Each row comes from the steps of one walk. Every step used is in the known rows, and no mark comes twice. Write the walk behind each row, first mark first.
Known rows:
y/b/l/x: [ 0.30 -3.98  0.10  0.38 -1.42  1.37 -4.29  0.44  0.70 -1.07  0.17  0.50
  1.01  0.93  1.59 -0.93  0.40  0.89 -2.01  2.39  0.43 -2.09  0.30  1.52
 -1.06 -1.04 -1.35 -1.54 -0.88 -0.66]
u/w: [-0.33  0.43  0.01  0.49  0.32 -0.14 -1.80  0.45 -0.20  0.99  0.39  0.50
 -0.99 -1.47  1.46  3.21  1.00 -0.40  2.43  0.03  0.09  0.01 -1.25 -4.44
  1.34  0.13 -0.38  1.89 -0.09  0.27]
k/l/b: [ 0.63 -0.85  1.28 -0.57  0.27  0.03 -2.25  1.50  1.56 -1.88 -0.52 -0.88
  0.19  2.91  0.10  2.14  1.88  0.30 -0.64 -1.11  0.38 -0.95 -0.58  2.13
  0.45  0.42 -0.75 -2.28  0.04 -1.48]
b/l/x/p/f: [ 2.00 -0.23 -0.71  0.76 -5.40  2.15 -0.41 -0.65  2.55 -1.90 -0.56  1.14
  1.27  0.08  1.27 -2.33 -0.71 -0.36 -1.14  1.67 -2.24 -0.74 -0.99  1.90
  0.06  1.57 -2.74 -1.33  0.44 -1.41]
g/u/w/l/b/y: [ 1.84 -0.17  1.00 -2.73  1.53  1.20 -2.36  0.40 -0.14  0.19  0.41  0.75
  0.06  1.55  1.07  2.84 -1.72  2.82 -2.74 -0.72 -0.17 -0.55 -0.47  0.02
 -0.19 -1.03  0.40  3.46  1.37  0.20]
u/w/l/k: [-1.13  0.76 -1.20 -0.10 -0.95 -1.40  0.05  1.52 -1.32  0.04 -0.60 -0.34
 -1.19 -0.49 -0.80  0.92 -0.35 -0.94  0.16  0.32 -1.73  0.73 -0.05 -3.15
 -1.85  0.82 -0.38  2.75  1.18 -0.45]
g/u/w: [ 0.30  1.41  1.57 -0.26  1.69 -0.27 -0.01 -0.17 -1.43  1.85  0.52  1.32
 -1.58 -1.26  2.34  3.33  0.12  1.69  2.47 -0.80  0.01  0.30 -0.66 -3.42
  1.44 -0.74  2.02  2.94  1.07  0.74]
b/l/w: [-0.64 -1.09 -0.24 -1.37 -0.44  2.60  0.11 -1.04 -0.03 -0.68 -0.77  1.29
  0.99 -0.22  0.79 -0.50 -0.96 -0.64 -0.09  0.16  0.32 -0.18 -0.59  1.11
  1.46 -0.84 -2.18  0.90  1.59  0.12]
y/b/l/x/p: [-0.23 -3.66  0.00  0.70 -2.56  1.55 -4.63 -0.63  0.02 -1.62  1.15  0.84
  1.57  1.54  1.16 -0.36  0.43  1.16 -2.53  1.70 -0.89 -1.26  0.32  1.54
 -2.25 -0.05 -0.73 -2.03 -1.93  0.01]
f/p/k/l/w/u: [-0.19  2.42 -0.80  1.14  2.00 -2.11  5.04 -1.46 -2.76  0.12  0.83 -2.62
 -0.06 -2.46 -2.60 -2.68  0.19  1.84 -0.31 -1.58  0.74  2.37  0.77 -0.88
 -0.59  0.84  0.87 -2.12  1.18  0.09]
u/w/l/g: [-1.33  1.23 -1.67  0.71  0.57 -0.79  0.15 -0.07 -0.93  0.40  0.52  0.32
  0.33 -1.96 -1.75 -0.01 -0.21  0.84 -0.01  1.62 -1.77  1.24  1.08 -2.59
 -1.40 -1.21  0.04  1.92 -0.41  0.13]
k/l/g/u/w: [ 0.10  0.76  1.38 -0.03  1.25 -1.64  1.37 -0.81 -1.37  1.75  0.43  1.82
 -0.58 -2.12 -0.36  1.56  0.30  2.62  2.55 -0.50 -0.45  1.31  0.31  0.28
  0.22 -0.82  3.99  1.47  1.12 -0.52]
k/l/g/u: [ 0.68  1.04  1.22  0.12  1.73 -0.89  3.54 -0.21 -0.25  0.60 -0.42  1.42
 -0.29  0.31  0.04 -0.69 -0.16  0.82  1.56 -0.42 -0.04  0.20  1.03  2.01
  0.05 -1.33  3.68 -1.01  0.25 -0.14]
y/b/l: [ 0.42 -3.58 -0.15 -0.36  0.63  0.43 -3.40 -0.02  0.29 -0.87  0.68 -0.28
  0.13  1.06  1.36  0.49  0.08  0.61 -2.46  0.66  0.54 -0.55  0.58  1.26
  0.61 -1.11 -0.88 -1.26 -1.28  0.52]
q/y/b/l/g/u/w: [-0.66 -0.99  0.08 -1.39 -0.67 -0.83 -0.73 -0.28 -1.35  3.92  0.37  0.39
 -0.04 -2.89  0.25  0.47 -1.36  2.14 -1.15  0.60 -1.12  0.74  0.37  1.28
  0.37 -2.37  1.37  2.76  0.66  0.23]
g/l/w/u: [-1.37  2.11  0.17 -0.84  2.03  0.08  2.82 -0.57 -2.07 -0.04 -1.25  0.19
  0.00  0.26 -2.31 -1.14 -0.30  3.02  1.10 -0.44  1.32  1.25  1.04  1.43
  0.21 -1.74 -0.78  1.99  1.18  0.69]
k/l/w/u: [ 0.22  1.66  0.63 -1.27  1.94 -0.88  2.96 -0.30 -0.89 -0.30 -2.96  0.21
  0.70  1.05 -1.53  0.00  0.90  1.43  0.68  0.28  0.85  1.10  0.85  1.28
 -0.50 -0.62  0.86  0.29  1.47  0.39]
k/l/x/p/f: [ 2.07  1.15  0.50  1.00 -3.84 -1.08  0.94 -0.20  2.49 -1.64 -1.46 -0.16
  0.37  0.20 -0.44 -0.67  1.93 -0.26  0.16  1.50 -1.64 -0.65 -0.75  1.91
 -0.68  2.73 -0.23 -2.69  0.69 -2.82]
f/p/k/l/w: [-1.02  0.98 -0.44  1.25  1.19 -1.81  3.43 -1.90 -2.06  0.05  2.15 -2.85
 -0.61 -3.59 -1.99 -1.49  0.97 -0.08  0.27 -1.94  0.83  1.13 -0.49 -1.20
  0.48  1.85  0.45 -2.83  1.54 -1.72]
x/l/g/u: [-1.00  0.85  0.96  1.02  1.34  0.84  2.35 -1.13 -0.37  1.29  0.43  2.19
  0.79 -0.66 -0.74 -1.46 -1.13  0.40  1.54 -1.12 -1.30  1.37  1.60  2.22
 -0.46 -1.48  3.73 -0.77 -0.50  1.72]
p/f: [ 2.13  1.98 -0.37  0.32 -0.63 -0.31  0.88  1.16  2.99 -0.43 -1.22 -1.09
 -0.73 -0.98  1.01 -0.75  0.34 -1.67  0.97  0.12 -0.80 -0.29 -0.33 -1.46
  2.74  0.63 -2.35 -0.76  0.57 -1.53]
f/p: [ 0.01  1.44 -1.36  1.48  1.40  0.46  1.21 -0.53 -0.67  0.38  1.78 -0.71
 -1.01 -0.35  0.85  1.35  0.27 -0.48  0.57 -0.33  0.52 -1.09 -0.49 -4.46
  1.88  1.07 -2.01 -3.34 -2.11 -0.36]
q/y: [-0.05  2.40 -0.66 -0.04 -0.72 -0.37  3.33  1.76  1.42  2.18 -2.48 -1.31
 -1.39  0.57  2.14  1.25  0.52 -4.52  1.22  0.89  0.10 -1.90 -1.75 -2.44
  1.09 -0.09 -1.13  0.08 -0.25  0.83]
d/l/w: [-0.70  0.69  0.48 -1.29 -0.37  1.44 -0.22 -0.52 -2.07 -0.08  0.11  0.24
  0.11 -1.96 -1.24 -0.38  0.83 -1.18  0.59 -0.09  1.80  1.53  0.58 -0.09
  2.50 -0.67 -3.17  0.21  1.59 -1.48]
b/y/q: [ 1.67 -0.52 -0.66 -1.83  2.18  0.80 -0.70 -0.62  2.33  0.48 -1.86  1.86
 -0.44  2.37  1.60  1.70 -1.22 -3.18  1.82  1.02  3.79 -1.99 -0.68 -2.02
  2.94  1.92 -1.23  1.09 -2.32  1.65]
d/l/x: [ 0.63 -0.14  0.33  0.80 -2.64  1.88 -0.90  0.93 -0.74 -0.57  0.04  0.83
 -0.17 -0.33  0.68 -1.11  1.19 -1.70  0.80  2.01  1.58 -0.71  0.11 -0.36
  0.66 -0.18 -2.68 -1.30 -0.09 -1.50]

Which walk is each row?
[-0.50  1.54  0.66  0.44  1.18  0.25  0.09  0.03 -1.13  2.28  1.14  2.10
 -0.31 -2.80  0.70  0.59 -0.95  1.75  3.12 -0.76 -0.82  1.00  0.48 -2.88
  0.77 -1.93  1.94  2.71  0.42  0.43]	l/g/u/w
[-1.59 -0.15 -0.61  1.70 -0.09  0.90  0.59 -0.47  0.88  0.52  0.33  1.43
  1.30 -0.93 -1.61 -1.61 -0.26 -1.59  1.54 -0.25 -1.21  1.13  1.00  1.17
 -0.48 -0.62  1.31 -1.71 -1.62  1.28]	x/l/g
[ 0.19  0.20  0.29  1.99 -0.81 -2.17  2.53 -0.50 -0.23 -1.26  1.16 -1.80
 -0.88 -0.23  0.48 -0.72  1.48 -2.28  0.34 -1.60 -0.94  1.28 -0.84  0.10
 -1.38  1.90  3.25 -1.86 -0.37  1.14]	x/p/k/l
[ 1.50 -1.28  0.02 -2.50  1.52  2.12 -4.66  0.77  3.15 -0.75 -1.25  1.11
  0.60  3.92  0.88  2.01 -1.14 -1.61  0.29 -0.50  3.23 -2.19 -0.52 -0.40
  2.81  1.56 -3.31  0.62 -2.07  0.32]	l/b/y/q
[-0.37  0.21 -0.18 -0.50  0.55 -1.88 -0.42  1.92  0.91  2.33 -1.51 -2.63
 -1.13  0.26  0.91  1.57  1.45 -2.54 -0.79  0.96  0.35 -1.57 -0.28 -1.54
  0.38 -0.74 -0.82 -0.69 -1.11  0.16]	q/y/b
[ 0.09  2.15  0.87 -0.74  2.53 -1.37  1.72 -0.93 -2.36  0.85 -0.12  0.31
 -1.56 -0.03  0.57  2.93 -0.04  2.81 -0.66  0.78 -0.99  0.78  0.41 -2.06
 -0.71 -0.81  2.67  2.98  1.38  0.87]	g/u/w/l
[-0.59  1.07  1.06  1.81 -0.48 -2.56  2.33 -1.55 -2.33  1.24  2.77  0.20
 -0.40 -3.85 -0.81 -1.10 -0.01  1.68  1.88 -2.53 -2.05  3.36  0.24 -0.07
 -1.73  0.29  5.94  1.32  0.94  0.88]	x/p/k/l/g/u/w
[-0.47  1.71  0.32 -0.83  0.38 -1.45  1.71  0.95 -2.43  0.79 -0.49  0.47
 -1.63 -0.35 -0.01  1.02 -1.23  1.08  0.19 -0.48 -1.74  1.04  0.51 -1.98
 -1.78 -0.01  2.06  3.61  2.39 -0.11]	g/u/w/l/k
[ 0.56 -0.56  0.70  2.50 -1.72 -1.33  1.93  1.05  0.86 -0.98 -0.25 -1.30
 -0.55 -0.86  1.09 -2.68  1.68 -2.21  1.46  0.62  0.41 -1.09 -0.99  0.36
 -2.12  0.90  2.08 -1.63  1.08 -0.63]	p/k/l/x
[-1.34  1.05 -0.69  2.66 -2.57 -1.11  0.01 -0.53 -1.60 -0.79  1.58 -1.26
  0.03 -1.93 -0.38 -1.25  0.86  0.08 -0.78  1.25 -2.74  1.05 -0.46 -3.07
 -4.54  1.15  1.60  1.73  0.48  0.66]	u/w/l/x/p/k
[-1.35 -0.55 -0.17  0.93 -1.71  0.28  0.40  1.15  0.60  0.09 -0.70  0.73
 -0.17  0.37 -0.53 -0.71 -0.40 -3.41  1.74 -1.62 -1.22  0.62 -0.11  0.59
 -0.88  1.42  0.83 -0.82  0.03  0.63]	x/l/k
[-0.02  1.62  1.13  0.09  0.42 -0.36  0.76 -0.40 -1.90  0.53 -0.61  1.16
 -0.65 -0.12  0.80  1.51  0.29  3.12 -0.18  2.42 -1.03 -0.73  0.17 -1.69
 -2.50 -0.82  2.09  2.82  1.83 -0.28]	g/u/w/l/x
[ 0.47 -2.22  0.50 -2.00  1.11  1.89 -4.64 -0.98  2.84 -0.54 -1.02  1.66
  1.46  3.40 -1.18  2.28 -0.80 -1.19 -0.31 -0.93  2.45 -0.71 -0.13  2.97
  1.72  2.57 -1.19 -0.29 -2.07  1.18]	x/l/b/y/q
[ 1.73 -1.40 -0.62 -0.49  1.53 -0.93 -1.29 -1.22  1.02 -0.88  1.89 -1.96
 -0.33  0.97 -1.35  0.20 -0.48 -0.28 -1.19 -2.10  3.50 -0.69 -0.75  0.43
  2.05  4.09 -1.20 -3.03 -1.69 -1.05]	f/p/k/l/b/y/q
[-1.34 -1.55 -0.36 -2.43 -0.78  0.09 -0.76 -0.24 -0.08  1.86 -1.76 -1.48
  0.74 -0.90 -0.22  0.17  0.00 -0.98 -2.48  1.03  0.37 -0.64 -0.36  2.17
  0.72 -1.23 -2.26  0.71  1.35 -0.58]	q/y/b/l/w
[ 0.54 -1.68  0.44 -2.52  1.56  1.19 -3.51 -0.27  1.72 -1.09 -0.23  0.90
 -0.26  3.62 -1.14  1.72 -1.00  0.88  0.27 -1.03  4.10 -1.77 -0.56  2.82
  2.92  1.58 -2.84  1.09 -1.69 -0.36]	g/l/b/y/q
[ 0.05  0.06 -0.37  0.77  0.40 -0.89  1.81  0.38  1.00 -0.17 -0.50  0.59
  0.31  0.00 -0.72 -0.83  0.68 -1.28  1.53  0.48 -0.06 -0.12  0.50  0.97
 -0.04 -0.51  1.25 -1.93 -0.93 -0.58]	k/l/g
[ 0.25 -0.14 -0.08  1.83  0.28 -1.03 -0.18  0.34 -0.28 -1.45  3.29 -3.75
 -0.60 -0.51 -0.97 -0.58  1.28  0.70 -1.49 -2.98 -0.01  0.27 -0.59 -0.17
  0.26  1.87 -0.72 -4.61 -0.26 -1.89]	f/p/k/l/b
[-0.49  1.11 -0.69  0.04  1.13 -1.28 -0.07 -0.27 -1.16  0.09 -0.17 -0.38
 -0.92 -0.38 -0.19  2.78  0.82  0.70 -0.65  1.59 -1.00  0.45 -0.14 -3.08
 -0.78  0.03  0.21  2.12  0.29  0.39]	u/w/l
[-0.95 -0.37  0.89 -0.11  0.30  0.99 -2.31  1.32  0.39 -1.69  1.31 -0.87
 -0.52  2.19 -0.74  0.95  0.71  1.95 -0.03 -1.84  0.66 -0.86 -0.43  2.17
  1.16 -0.68 -2.38 -0.57 -0.23 -1.29]	g/l/b
[ 0.00 -0.58  0.10 -0.23 -0.35  1.63 -0.01 -1.19 -1.33  1.43  1.35  3.07
  0.26 -2.25  1.27 -0.14 -2.36  2.45  1.25 -0.30 -1.06  1.21  0.14  0.28
  1.13 -2.03  1.54  2.88  0.86  0.91]	b/l/g/u/w
[-0.17  0.56 -0.11 -0.52  1.00  0.82 -1.78  1.55  0.80 -2.46 -0.43 -1.58
  0.46  3.52 -0.51  0.79  0.48  0.62 -3.09  0.20 -1.17 -0.78  0.69  0.41
 -1.20 -0.82 -2.21 -0.95 -0.28 -0.41]	w/l/b
[ 0.17  0.35 -0.60 -1.50  0.38  2.33  1.60 -0.68 -0.78 -0.56 -2.02  1.48
  1.53  0.86  0.18 -1.65 -1.75  1.35 -0.73  0.54  0.31  1.02  0.71  1.28
  0.31 -1.83 -1.63  1.58  1.25  1.85]	b/l/w/u
[-0.67  0.35 -0.61  2.64 -1.33 -1.73  2.73 -0.37  0.02 -0.76  1.78 -0.97
  0.32 -1.67 -1.19 -3.46  0.37 -2.15  0.96 -1.53 -1.81  2.02  0.47  0.58
 -2.03  0.60  3.19 -2.06 -1.03  0.86]	x/p/k/l/g
[-0.54  0.56 -0.13  3.24 -2.78  0.62  0.40  0.79  0.45 -0.96  1.29 -0.68
  0.27 -0.84  1.77 -3.11  0.49 -2.82  1.34 -0.21 -1.41 -0.55 -0.83 -2.69
 -2.63  0.82  0.65 -0.93 -0.62  1.03]	l/x/p/k
[-0.74  1.23 -0.85  2.77 -2.03 -0.47  2.24  0.00 -0.52 -1.98  0.69 -1.63
  0.30  0.37  0.07 -3.55  0.38 -1.62 -1.75  1.35 -2.38 -0.06  0.30 -1.32
 -4.81  0.64  1.19 -0.88 -0.35  1.15]	w/l/x/p/k
[-0.75 -1.78 -1.66 -0.50 -1.46 -0.07 -0.27  0.85  1.02  1.98 -0.63 -0.87
  0.77 -0.81 -0.10 -1.87 -1.03 -1.65 -2.10  1.52 -0.69 -0.63  0.60  1.99
 -0.02 -1.98 -1.41 -0.67 -1.31  0.28]	q/y/b/l/g
[-0.50 -3.50 -1.11  0.20  0.00  0.97 -3.16  0.09  0.54 -0.47  1.41  0.53
  1.34 -0.44 -0.18 -2.25 -1.07  0.64 -1.75  0.80 -0.35  0.22  1.77  1.80
  0.04 -2.29 -0.92 -1.50 -1.96  0.07]	y/b/l/g
[ 2.06 -2.05  0.73 -2.94  1.50  0.24 -3.33 -0.06  2.93 -1.25 -1.93  0.82
  0.49  4.44 -0.30  2.99  0.07 -0.77 -0.25 -0.24  3.66 -1.90 -0.68  2.68
  2.23  2.63 -1.30 -0.58 -1.40 -0.69]	k/l/b/y/q
[ 1.04 -1.91  0.31 -1.34 -0.07  2.14 -2.48  1.27  1.73 -1.06  1.08  0.23
 -0.15  2.32  0.52  0.64 -1.08  0.36 -0.62 -1.84  2.07 -2.10 -1.39  2.65
  1.88 -0.52 -2.48  0.36 -0.56 -0.78]	g/l/b/y
[-0.52 -0.11 -0.69 -2.61  0.01 -0.16  0.82  0.25 -0.82  1.84 -3.02 -1.22
  1.14  0.35 -0.81 -1.08 -0.88  0.96 -3.04  1.37  0.24  0.51  0.93  2.34
 -0.40 -2.23 -1.79  1.52  0.99  1.19]	q/y/b/l/w/u
